What can hang from each mark:
z_555: z_59 z_586 z_826 z_885
z_826: z_555
z_502: z_555
z_59: z_64 z_826
z_885: z_555 z_826
z_64: z_555 z_586

Known rows, with every way that one mark hangs from another:
z_64{z_555{z_586 z_885{z_826}}}: [  3  -4  -4  -5  13  -5 -18  10   0   6 -22  -6 -22   2 -10  -8  10  11
  18  16   4   6   4   0  -6  -1   1 -10  13   4 -10  -8  -4   5   0  -1
  -1 -13   0   3 -10  13  -5   8 -10 -11  -5  16  -8   6  -7 -12   2 -13
   4  10   8   8   2  12 -12 -19   7  18]
z_59{z_64{z_555 z_586}}: [  0  -5  -4 -14  19  -7  -7   5   5   8  -1   3  -1  -3  -2 -19 -10  -9
   5   6   2  23  -6   8   0  -3  24   3   1   5  -9   2 -12   1  -3  -4
  -2  -2   3 -14  -8   0  -6   1  -6 -11  -4  10   0   5  -2   8   4  18
  11  -3  -2  -7   9  17  -4   6   3   1]
z_59{z_64 z_826}: [ -4   5  -1  -8   1   0   9  11  15   4  21  14  11   2 -10  -6 -11  11
  -7  -8  -4 -10   2 -10  -4   3   9  -2  -5  -7   2  -6   2  -6 -14  -2
 -15   6   3   1   5   1   2   6  -4   4   4   2  10   4  -1   7  -3   5
   0  -7  -6 -11  -6   4  12   8   2  -9]
z_59{z_64 z_826{z_555{z_885}}}: [  5   7 -11  -2  -3   0  13  15  -5  -4   7  21  13  -4  -8  11  -4  12
 -17   5  -3 -12   5 -27   3   0  -3   6  -8  -5  -5 -10   7 -11   2  -1
 -12  -3   3  -9   1  11  17   3   5   1  -2   6   0  10  -2  -3  -1 -21
   8  16 -10  -1  -5   9  17   1  16   3]
z_502{z_555{z_586}}: [  7  -2   8 -15   9   0 -13  -5  -5  -2  14   2 -12  -8   0 -13   0  -3
   4 -13  13  -7  -6  -8  -1   8   1 -12  -7   3   0  -7   3 -14   5   2
   0   0   2  13  11  10 -10   0  -5   2  -3 -12   0  -5   2   0 -11 -10
   2 -10  -2  -5 -19   7  -7   2 -12 -13]
z_59{z_826}: [ -1   2   6  -5  -6  -9   5   9  18   8  13  10   5   1  -5  -7  -4  17
   6  -2  -2 -16   4 -12   5   4   6  -9   1   1   3  -4   2   0  -8   2
 -20  -4  -7   9   9   1   0   0  -6  -1  -2  -8   4   4   0   6  -7   1
  -5  -7  -3  -2  -1   4   2   6   5  -9]
z_555{z_59{z_64} z_586 z_826 z_885}: [ -4   1   0  17  -4  10   1 -10  -5 -12  -3 -14   8   7  10   8   4 -10
 -12  -8   5  -3   1  15  -5   5 -21   5  -5  -9   5  -6   5   1   2   6
  13   8  10  -4  -4  -2  13  -2  10   8  12   6  10  -9   8 -12   8  -3
  -8   4   2   3   2 -19   9  -6  -8   7]
z_59{z_64}: [ -5   2   4  -8  14  -3   6  -4   5  -6  25  14   8  -8   0  -2  -6  -5
  -7  -8   2  -6  -1 -10  -1   3   8  -1  -5  -1  -8 -10   1   0  -9   8
  -1  14   7  -4   0   0   3   6  -3  -6  10   4  13   7   5  10   0   7
   0 -10  -6  -9  -7   3   4   2   0  -6]
z_59{z_64{z_555 z_586} z_826}: [  3  -4 -10 -14   6  -4  -6  17  13  10  -5   3  -3   6 -10 -21 -12   8
   5   6  -4  20  -5   8  -5  -3  25   3   2   3  -4   6 -11  -6 -11 -12
 -16 -12  -2 -12  -6   1  -7   0  -8  -4 -12   6  -2   6  -8   3   4  16
  10   2  -2  -9  11  14   2  12   5  -2]
z_64{z_555}: [ -3  -8   3  -8   9 -17  -1  -2   9   7   1  10  -3  -8  -6  -8  -2   2
  16   5   3   2   0  -3   3  -1  11 -11   8   9  -9  -3  -7  10  -3   3
  -4 -10  -5  -1  -4   6  -9   1  -4 -12   2   1  -1   7  -3   5  -2   6
   3  -7   4   5   4  13  -9  -1   4  -2]
z_502{z_555{z_59 z_586 z_826 z_885}}: [  4  -4   9  16 -12  16  -4  -5 -14  -7  -9 -10  -8   4   9  12  10 -12
  -1  -7  16  -9  -5   6  -1   5 -24  -7  -1  -5   7  -3   0  -5   5   5
  14  -6  -2   9   8   0   4  -5   8   8  -1 -13  -2  -9   4 -11  -7 -18
  -7   2   4   6  -1  -9  -4 -10 -16  -2]
z_64{z_555{z_59}}: [ -7  -4   0  -1  -5 -14   7  -7   9  10  -4   0   2  -9   2   2   0   3
  19   8  -2   4  -3   4   8  -6  -4  -9  10   1  -1  12  -4  17  -3   3
   0  -8 -10  -1  -3  -1 -12  -1   1  -9   3  -2  -3   1   0   5   0  14
  -4 -11   9   6   4  -2 -12  -1   4  -1]
z_826{z_555{z_59{z_64} z_586}}: [  1   4  -4 -10  -2  -7  -1 -15 -16  -5  12  -7  14 -14   6   0  -4   3
 -13  -6  -8   2  -2  -1   4  -4 -13   8 -14  -1   4   3  14  -5  10  -4
   2  13   9   2  -3   2   2   2   8   2  11   5   0 -10   5   1  14   4
   0  -3  -7   0 -24 -12   5  -1   0  -5]
z_502{z_555{z_59 z_586 z_826}}: [  1  -4   9   6 -14   9  -7 -15  -7  -2   0 -11  -8  -3   6   2   5  -9
  -3 -13  10  -6  -6   7  -2   4 -16 -10  -2  -1  10   2  -2  -9   2   2
  11   5  -1  19  10  -5 -11  -8   7  13   4 -17  -2 -14   5  -5  -8  -1
  -6 -12   4   2  -6 -10 -10  -1 -23 -14]
z_555{z_586 z_826}: [  0  -5  13   6   2  -4 -13 -14   0  -6   0  -8  -1   3   3 -12  -3  -2
  -5  -8  10  -9  -1   4   0   5   1  -4  -3  10   1 -14   1  -4   2   4
  -3   8   7  15   0  -2   0  -1  -3   5   7  -2   6  -9   7  -5   3   0
  -7  -7   1   2   1  -1  -9  -3 -11  -7]
z_885{z_826{z_555}}: [ -1  10   8  -8   2  -9  -3  -5  -6  10   3   9  -2 -18 -10   9  -1  11
  -8   8 -10 -17   7 -27   8  -3   9  -9   8   7  -7  -9   0   4  -3   0
  -5   9  -2  21   4   4  -7   0  -8  -6   3   6  -7  10 -10   6   2 -10
   5   3  -7   9  -5  15 -12 -17   3   3]
z_59{z_64{z_555} z_826}: [ -5  -1 -14 -14   2  -5   4  13  15   4   8  12   2   0 -12  -9 -12  11
   3   4  -4   6  -1  -4  -9  -3  13  -6   1  -4  -2  -1  -6  -1 -14  -5
 -14  -7  -3  -7  -6   7  -4   3  -2  -4  -2   5   3   7  -5   3  -2  10
   7  -4  -4 -10  -2  12   8   8   4 -10]
z_64{z_555{z_59 z_826 z_885} z_586}: [  2  -9   2  22  -5   3  -2   2  -3   7 -36 -10  -3   9  10   6   4 -12
  15  14   2  11   1  20   6  -7   0   4  15   6  -2   7 -15  15   5   1
  10 -13  -6  -9 -10 -12   2 -10   5  -3  -8  -2  -7   1  -4  -7   4   3
  -5   8   9  12  29  -4 -13  -2   1  15]
z_885{z_555{z_59{z_64} z_586 z_826}}: [-10   5   0   4  -4   1   3 -24  -1 -13   6 -17  -4   5   9   5   0  -5
 -11  -9 -11   3   5  11 -13   2  -3   4  -4   1  10  11  16  -2   5  -6
  17  26   4   6  -1  -8   1   5  -1  14  11  -2   7 -13   9   5  10   9
  -9  -9  -1  -4  -5 -19   9   1  -4  -5]

Rows:
[ -6  -1  -8   1 -17 -11   7   6  18  13  -8   2  -1   0  -6  -3  -2  17
  18   7  -9  -1   2   3   3  -8   0 -11  11  -4   7  14  -4  13  -6  -7
 -13 -18 -14   5   1  -3 -12   1   1  -2  -6  -4  -3  -2  -3   3  -5  12
  -3  -5   6   3   3  -1  -2   4   9  -5]
z_64{z_555{z_59{z_826}}}
[-12  13   7  -2  -8  -7   8 -14  13   5  -1  -4 -18  -5  -6  14  10  12
  11   5 -23  -8  11  -8  -1   0   4  -6  14   0   5  16  13  14  -3  -1
   8  19  -8  20   8  -8 -16   4 -13  -2   1   0   0   6  -7  19   1   9
  -4  -7   2   2  -1  -4  -5  -8   8   5]
z_885{z_555{z_59} z_826}
[  0   4   3  16 -15   1  16  14  11   5  -3   3   9   6  -1  12   7  15
  11   6  -2 -17   8  -6   6  -1 -15  -1   4  -8   9   5   4  11  -4   1
 -11 -10  -8  -1   8  -3   6  -1   5   0  -3  -5   0  -1  -1  -4  -9  -5
  -9   5   3   5   5 -11   2   1  11   7]
z_555{z_59{z_826} z_885}
[ -5   7   1  -6   5  -1   6 -11   3  -2   7  -5  -5   2   5   2   2  -5
   2  -1 -18  13   2   4   0  -2  15  15  -3   3   3  20  12   7   6  -5
  11  18  -1  -5   3 -12  -7   1  -8   1  -5   1   5   0   2  22   8  21
  -4  -6  -3  -6   6 -10   6  11   8   4]
z_885{z_555{z_59{z_64{z_586}}}}
[  3   1   6  -4  -7 -12  -5 -14 -15   0   1  -9   6 -10  10   1   4   8
   0  -3  -8  -7   2  -5  15  -7 -16   4 -10   8   7   4  15   1  16  -5
  -4   3   1  12   3   0  -3   0   6   2   6   0  -6 -10   3  -2   9  -1
  -6  -2  -1   9 -18  -9  -8  -2   3  -1]
z_826{z_555{z_59 z_586}}
[  4  -6  -7   5 -12  -4  -6  16   9   6 -23  -8  -6  12   0  -6   8  18
  23  10   2   6   4  11   0  -6 -15  -5   4  -4   8  10   2   6   8 -10
 -13 -26  -8  -8  -6   5  -4   4   2  -2  -9   6  -6  -6  -3 -14  -2  -4
  -4  10   9   6  -1  -6   1   1  14   8]
z_64{z_555{z_59{z_826} z_586 z_885}}
[  4   0   2   9 -14   0  -2  10   7   1  -9 -10   4  12   2  -1  11  17
  11  -1  -1 -10   0   8   3   2 -22   4  -3  -8  13   3  12   4   6  -4
 -12 -13  -3  -2   3   1   2   3   3   3  -6   1   0 -10   3 -13   0  -8
 -11   6   5   4  -5 -17   3   0   9   7]
z_555{z_59{z_826} z_586 z_885}
[  4  -7  -4  10  12   8  -4   6  -5  -3 -21   0  -3   8   0  -2  -4 -17
  -2   8   8  19  -1  11  -5  -5  17   8   3   6 -13  -6 -18   1  -4   0
   8  -7   6 -17 -12  -3   9  -5   0  -6  -3  10  -6   8  -3  -5   7   0
   6  10   2   1  28  11  -1   0   2  12]
z_59{z_64{z_555{z_826 z_885} z_586}}
[  5  -4  -6  -4  21   2  -5  14   0   3 -12   5  -1   7  -3  -8  -4 -10
   7  14   6  20  -4   4  -1  -3  16  10   2   4 -14  -1 -12   4   2   0
   4 -13   2 -22 -12   3   5   3  -3 -12  -9  14  -1  12  -5   0   3   3
   8  11   2  -1  15  14   2   2  10  14]
z_59{z_64{z_555{z_885} z_586}}
[  3  -2   9  13   0  14   6   2 -10  -9   0  14  -6  -1  -1  18   5 -16
  -8  -3  16 -19  -2 -17   1   8  -3  -9   3   0  -7 -15  -7  -6  -2  12
  11  -4  -3   7  11   2   6  -7   3   2  -2 -17  -1   5   0  -3 -17 -26
   2   5   2   4   9  10  -3  -8 -14  -3]
z_502{z_555{z_826 z_885}}
[ -6  -5  -6  12  10   6   9   2  -1  -8  -7   9   1   3  -1   8  -4 -12
  -5   7  11   5   1   1  -9  -1   5  -4   6  -1 -13 -14 -13   4  -6   7
  10  -6   4 -14 -11   4  14   2   5  -3   6   7   3   9   0  -7   2  -6
   7   7   3   2  18   9   5  -5   0   8]
z_59{z_64{z_555{z_826 z_885}}}
[ -4 -10   0  10  -6 -10  -9 -14  -1   1 -19 -17  -7   2   6 -10   2  -2
   8   2   4   7   0  23   1  -5  -6  -5   9   6   3   7  -5   8   2  -4
   5  -5  -1   8  -9  -5 -10  -1   4   2   8  -3  -1 -13   3  -9   6  10
  -6 -10  10  11   8 -10 -11  -3  -6  -4]
z_64{z_555{z_59 z_586 z_826}}
[  0   7  -2  -3  -9   7   4  11  14   8   4  -5   9   5  -1  -4  -5   5
   2  -5 -10   5  -3   8  -2  -3   7  11  -6  -5  11  13   0  -3  -8  -7
 -11   4  -3  -4   5 -11  -5  -4  -5   4  -8  -2   3   0  -3   8   3  23
  -1  -2  -3 -12   4  -6   4  14   0  -2]
z_555{z_59{z_64{z_586} z_826}}
[  3   4  -8  -1   0   1   0  -6 -23  -7   1  -4  13  -5   8  10   4   2
 -11   1  -3  -1   0  -6   5  -1 -18  11 -14  -6   0   0  16  -3  16   0
   6   5   7  -9  -4   8  12   5  12   0   8  11  -2  -6   5 -12   9 -13
  -1  11  -5   5 -19 -12   9  -7   8   9]
z_826{z_555{z_59{z_64} z_586 z_885}}
[ -9   8   2   7  -4   4   5 -17   1  -8  -3 -12  -7   8   7   5   0 -14
  -8  -4 -19   8   4  11  -4  -2  11  14   1   7   5  15   6   2   0  -5
  18  23   0   0  -2 -20  -2  -3  -6   8   0  -6   3  -2   2  17   9  18
  -5  -4  -2  -6  16 -11   4  10  -2  -1]
z_885{z_555{z_59{z_64{z_586}} z_826}}
[ 14   6  -9  -2   2   6   2  22 -13   2  -6  11   8   4  -3   2  -3   6
 -13   5  -3   3   5 -14   4  -4   9  20  -8   3  -3  -3   2 -14   5  -7
 -12  -8   3 -13  -2   3  16  -5  -1  -2 -14   8  -8   8  -6  -3   4 -14
   6  23 -10  -3   3  10  10   8  14  11]
z_59{z_64{z_586} z_826{z_555{z_885}}}
[  9   7  -6 -13  -2   0   0  12  -7   5   6  10   9  -4  -6  -7 -12   9
 -15  -1  -9   2   1 -13   5  -6  18  14  -9   4  -1  -1   1 -16   1 -10
 -18   1   4  -2   4  -2   0  -6  -8   3 -10   5  -7   3  -5   4   6   1
   6   9 -11  -6  -2  12   6  12   4  -5]
z_59{z_64{z_586} z_826{z_555}}
[ 11  -7   8  -5   9   8 -11   6 -13  -7   4   4 -11   0  -2  -2  11  -3
   5  -5  19  -8  -8 -11   0   9  -8  -5  -6   2  -3 -12   4 -10  12   8
   3 -11   1   3   9  14   0   2   1  -2  -6  -7  -4  -3   2  -7 -15 -26
  -2   4   4   1 -14   7  -2  -5  -2   2]
z_502{z_555{z_586 z_885}}
[ -2   5  -3   3  -2  18  15   2  -6  -4  17  10   7  -8   3  24   7 -14
  -3  -7   6  -6  -5 -11  -1   4 -14  -3  -1 -17  -3   3   0  -1   0  13
  13   1  -1  -8   9   4   6   2   9   1   2  -7   4   8   3   3 -14 -10
   4  -1  -3  -4 -11  -3   8  -5  -5  -1]
z_502{z_555{z_59{z_64} z_885}}
[ -1   2   5  -1   3   0   3  -4   7   6   7  -3   9  -4   9  -2  -2 -10
  -2  -6  -7   9  -5  10   3  -3   4  14  -6  -3   6   9  -2   6  -4   0
   3  14   3  -9   3 -11  -1  -1  -3  -1   3   2   6   2   0  11   6  21
  -2  -8  -3  -7   5  -9  -3   7   0   1]
z_555{z_59{z_64{z_586}}}
[ -6   7   0  -9  -2  12  14  -6  -1   1  26  12   7 -11  -1  13  -5 -11
  -7 -13   4  -5  -8 -10   1   4  -7  -6  -6 -13   3   5  -1  -4  -6   8
  11   9   0   4  14   1  -6   0   5   4   5 -13   4   3   2  11  -8   6
   1 -13  -2  -8 -16  -4   3  -1 -15 -14]
z_502{z_555{z_59{z_64}}}
[  0  -9  -7   6  14   5  -9  -1  -6 -12 -12  -5  -4  10   3  -7  -2 -10
  -6   4  10  14  -3  13 -11   3   0  -1   1   1 -11 -11  -7  -5   1   1
   8  -4  10 -11 -17   9  13   5   5  -1   7  13   2  -1   2 -18   7  -8
   4   8   3   1   7   4   7  -6  -2   7]
z_59{z_64{z_555{z_586 z_826 z_885}}}
[  2  -6  10  -4   0   7 -13  -9  -9  -7   4  -4 -11   1   0  -8   0  -9
  -6 -15  14 -12  -5  -2  -4   8  -1 -12  -2   7   2 -13  -1 -15   0   4
   5   2   5  19   9   2  -6  -4   1  11   3 -17  -3  -9   4  -6  -8 -11
  -2  -9   1  -3  -8   5  -8  -2 -23 -14]
z_502{z_555{z_586 z_826}}
